Each row was made from one walk, in order. Every step used is in the known rows, and no mark comes twice. Write each row's walk.
Known rows:
dasod > vure > lifa > zasot > vumop > voga: [-1.69 -0.93  0.50 -3.98 -0.20  2.18  4.26  0.74  5.31 -0.64 -2.39  1.65
  6.08  0.67 -2.40 -0.25 -0.13  0.71  0.35  4.43 -2.97]
vure > lifa: [ 1.30 -0.26  1.44  3.01 -1.78 -0.20 -2.85 -0.57  1.48  1.05 -0.10 -6.31
 -2.92  0.24 -1.05  5.10  4.06  1.97  1.59  7.78 -0.57]
zasot > dasod > zose: [ 3.52 -2.28 -0.12 -2.30 -0.10 -0.91 -2.70  0.01  1.57  2.11  0.14 -2.80
 -3.58 -0.48 -0.06 -3.90  4.24 -3.60 -1.48 -0.25  1.47]
lifa > vure: [ 0.51  1.85  1.67  2.61  1.31 -5.97 -0.54 -1.26 -1.95 -3.34 -1.02 -2.75
  0.55 -4.58 -0.25  0.26  5.02 -2.34 -3.45  2.89  2.07]
lifa > zasot: [-1.59  1.37  0.71  6.02 -1.22 -2.60 -0.76 -3.44  1.39 -5.79  1.51  4.01
 -2.91  1.48  2.06 -2.82  0.32 -0.74 -0.34  2.29 -1.14]
vure > dasod > zasot > lifa: [-0.19  0.19 -2.84  1.45  1.01  4.18 -0.46 -0.48 -3.91 -0.79 -0.05 -3.89
  0.62  2.07  1.02  3.20 -0.73 -1.22  3.21 -2.09  1.52]
vumop > zasot > dasod: [-0.48  2.18 -1.01 -0.81 -0.63  0.20  0.70 -2.83  2.44 -1.32  3.10  1.56
 -1.10  1.81 -0.10 -4.30 -0.92 -0.59  0.49 -2.79 -0.68]
zasot > vumop: [ 1.70 -0.17  3.81 -1.13 -1.48  2.03  1.13  0.11 -0.13  0.76  2.15 -1.75
  0.58 -7.33  0.61  5.19  3.04 -1.90  1.79  2.50  0.53]
zasot > lifa: [ 1.92 -3.68 -1.13  4.46 -0.21 -1.78 -2.03  5.34 -0.43  2.47  2.38 -4.04
 -1.96 -0.45 -0.41  6.85  1.88  2.74  2.69  2.53 -0.83]
voga > zasot > dasod > vure: [-1.92 -0.60  2.64 -3.44  0.25  2.56 -2.88  3.41  0.43 -0.52 -1.23  1.37
 -0.26  2.26  0.75 -8.61 -2.72 -3.98 -0.21 -5.51 -0.57]
vumop > zasot > lifa: [-1.38 -0.76 -3.47  1.71 -0.26 -2.60  0.71  3.02  1.48  1.49  2.97 -0.45
 -1.32  1.96 -2.20  3.45 -2.43  5.67  2.92 -2.46 -3.26]
voga > zasot: [-2.68 -0.26  3.21  2.49 -0.90 -1.24 -5.31  2.41 -2.06  0.50 -0.20 -0.45
 -4.64  1.05  1.19 -2.87 -0.55 -1.36  1.27 -2.15 -0.37]
vure > dasod > zasot > lifa > zose: [-0.33 -0.41 -1.48  1.11  1.33  2.52  1.75 -2.85 -5.71  0.20  0.28 -3.09
  0.77  1.89  1.38  2.59 -0.68  0.74  1.93 -1.52  2.33]
lifa > vure > dasod > zose: [ 2.80  2.64 -3.71 -3.35  3.44 -4.26 -0.51 -1.13 -2.58 -2.16 -4.15 -3.05
 -0.53 -3.83 -0.01 -1.15  4.19 -4.82 -3.93 -0.62  3.07]
vumop > zasot > lifa > vure > dasod: [-0.54  1.37 -6.40 -1.04  1.71 -1.95  3.14  1.13 -0.27 -1.21  0.37 -0.17
  2.22 -0.03 -2.24  1.31 -1.59  2.77  0.66 -4.24 -1.15]
voga > zasot > dasod > vure > lifa: [-1.86 -1.15  2.00 -3.81 -0.65  3.81 -2.63  2.77  1.47  0.10 -2.19 -0.41
  0.51  3.09 -0.69 -7.17 -2.20 -2.26  0.24 -3.40 -0.94]
vumop > zasot: [-1.86  2.80 -0.27  1.29 -0.03 -3.45 -0.66 -1.08  1.23 -0.62  2.67  0.38
 -3.29  1.57 -0.17  0.00 -1.38  2.53  1.28 -1.43 -2.18]
vure > dasod > zasot > vumop > voga: [-0.28  1.46 -0.25 -1.74  0.00  6.68  2.95 -4.26 -2.78  0.07 -0.54 -1.18
  4.65 -1.54  1.01  1.56  1.12 -5.27  2.86  0.09  3.12]
zasot > dasod > vure: [ 2.16  0.57  2.06 -3.57  1.28  1.89 -0.44  1.13  2.44 -1.24  0.84 -1.05
  1.00  0.52  1.60 -4.50  0.57 -4.54 -1.49 -0.30  0.34]
voga > vumop: [ 2.26  0.86  4.23  3.79 -1.02 -0.57 -4.20  0.71 -1.72  2.38 -0.15  3.24
 -4.54 -1.23  4.02  4.30 -0.89  0.41 -1.66  4.09  1.28]
vure > lifa > zasot > vumop: [-0.75 -0.75  0.44  1.19 -3.35  2.93  2.41 -3.72  3.29 -2.68 -0.31  0.26
  1.60 -2.02 -2.02  2.38  2.01  1.83  1.57  6.06 -1.61]

Which walk is each row?
[-1.06  3.83 -0.76  0.48  2.22 -0.99  1.04 -4.43 -4.49 -5.10 -2.83 -3.06
  3.48 -2.28  0.37 -1.46  2.51 -4.47 -2.25 -1.00  3.58]
lifa > vure > dasod > zasot
[-4.04 -2.30  5.10  1.64 -2.38  2.85  3.21 -3.47 -1.31  2.51  0.76 -1.36
  6.51 -3.08 -2.13  2.21  2.79 -1.10  2.51  2.21  1.22]
dasod > zasot > vumop > voga
[-2.27 -1.35  4.02 -1.60 -2.15  2.65 -1.71  2.32 -1.63  1.27 -0.11  0.69
 -0.49 -4.12 -0.02 -0.90 -0.73 -1.85  2.18 -3.22 -0.27]
voga > zasot > vumop
[-0.30 -0.56 -7.82 -3.55  2.35 -3.69  2.47  2.29  0.33  0.85 -1.24 -0.71
  1.04  0.25 -3.68  0.87 -1.32  3.57 -0.26 -5.49 -1.65]
vumop > zasot > lifa > vure > dasod > zose
[ 0.08  0.98  0.14  4.00 -2.08  0.93  0.89 -5.00  2.44 -6.46  2.04  5.22
 -0.87  1.52  2.16 -7.14  0.79 -3.81 -0.99  0.95  0.42]
lifa > zasot > dasod
[ 3.06 -0.82 -4.93  0.99  2.06 -0.98  1.14  3.28 -2.66 -1.13 -1.00 -3.45
  2.25 -2.98 -0.91  4.17  2.33 -0.89 -0.21  0.21  1.68]
zasot > lifa > vure > dasod
[ 0.87  0.19 -0.05 -2.21 -0.80 -0.04 -1.38 -0.55  1.29  3.36 -0.53  5.97
 -3.24  1.06  1.15 -1.86 -3.33  1.73 -2.37 -2.39  0.03]
voga > vumop > zasot > dasod > zose
[-0.41  2.19  1.90  1.85 -0.96 -1.21 -1.97 -0.43 -0.14  1.94  0.38  5.77
 -3.72  0.96  2.41  2.29 -4.37  3.27 -1.12  0.00 -0.66]
voga > vumop > zasot
[-3.87 -3.79  1.66  5.71 -1.14 -0.29 -0.86  1.38 -2.48  1.40  1.26 -4.83
  1.38  1.37 -2.34  4.31  0.21  3.92  3.13 -0.35 -0.54]
dasod > zasot > lifa
[ 0.97  1.80  1.23  0.25 -1.31  1.75 -1.04 -1.69  0.73  1.42  0.83  6.64
 -2.08  1.03  2.32 -1.25 -4.05  0.99 -1.72 -1.02  0.59]
voga > vumop > zasot > dasod
[ 1.57 -4.56  1.31  3.91  0.25 -4.27  1.15  1.59 -3.49  4.03  2.94 -2.69
 -1.97 -0.49 -0.28  5.76  2.10  6.00  0.75  3.32  0.17]
zasot > lifa > zose
[ 0.14  1.37  0.73 -3.37 -0.79  3.20  0.46 -0.30  2.82  1.95 -1.48  5.45
  0.61  2.39  0.60 -0.84 -5.33  2.80 -1.80 -0.44 -1.19]
voga > vumop > zasot > dasod > vure > lifa
[ 1.75 -0.82  2.60 -4.33  0.59  1.92  2.03 -1.66  1.89  0.41 -0.07 -2.17
  1.84  1.40 -0.02 -3.38  1.34 -0.49 -2.05  3.02  0.41]
zasot > dasod > vure > lifa > zose
[-0.16  0.36  1.78 -2.81  1.45 -0.65 -1.28  3.29  3.03  0.39 -1.88 -4.62
  0.14  1.68 -0.85  2.64  0.21  1.70  0.09  4.01 -2.66]
dasod > vure > lifa
[ 1.33 -2.70 -1.90  3.39  0.87 -4.17  0.51  4.24 -1.52  0.04 -0.06 -3.79
  1.93 -3.52 -2.52  4.92  3.52  1.70 -0.61  1.93  0.51]
zasot > lifa > vure
[-0.80  1.17 -0.01 -0.05 -0.10  1.10  1.86 -2.69  3.73 -6.63  0.43  5.62
  1.38  2.58  1.71 -8.49 -1.66 -3.62 -1.79 -0.99 -1.22]
lifa > zasot > dasod > vure
[-1.37 -3.45  2.76 -2.12 -0.73  1.58  2.02 -0.86  1.14  5.15 -1.76  1.93
  4.28  3.77 -1.55 -6.92  1.65 -1.68 -0.39  2.82  0.92]
vumop > voga > zasot > dasod > vure > lifa > zose
[ 0.94  1.39 -3.50 -0.39  0.46  0.53  1.20  1.26 -1.55  1.27 -1.54  5.58
  0.58 -0.35  0.77  3.43 -4.88  3.19 -1.35 -2.43  0.32]
voga > vumop > zasot > lifa > vure > dasod
[ 0.26  2.03  1.30 -2.90 -0.03  1.76  0.00  0.19  1.74  1.40 -0.44  7.23
 -0.16  1.70  2.10 -2.14 -5.99  1.14 -2.44 -2.56 -0.77]
voga > vumop > zasot > dasod > vure
[ 4.03  1.46 -4.18 -3.56  2.72 -0.60 -3.49  0.30 -1.34  1.10 -2.13 -3.48
 -6.02  0.29  2.41  0.93  2.38 -4.13  0.03 -1.14  1.61]
vure > dasod > zose
[-1.85 -0.33 -3.98  0.86  0.79 -4.59  2.50  2.09  0.60 -0.32  1.14 -0.35
  1.72 -0.49 -3.49  1.93 -1.10  4.87  0.46 -2.95 -2.19]
vumop > zasot > lifa > vure
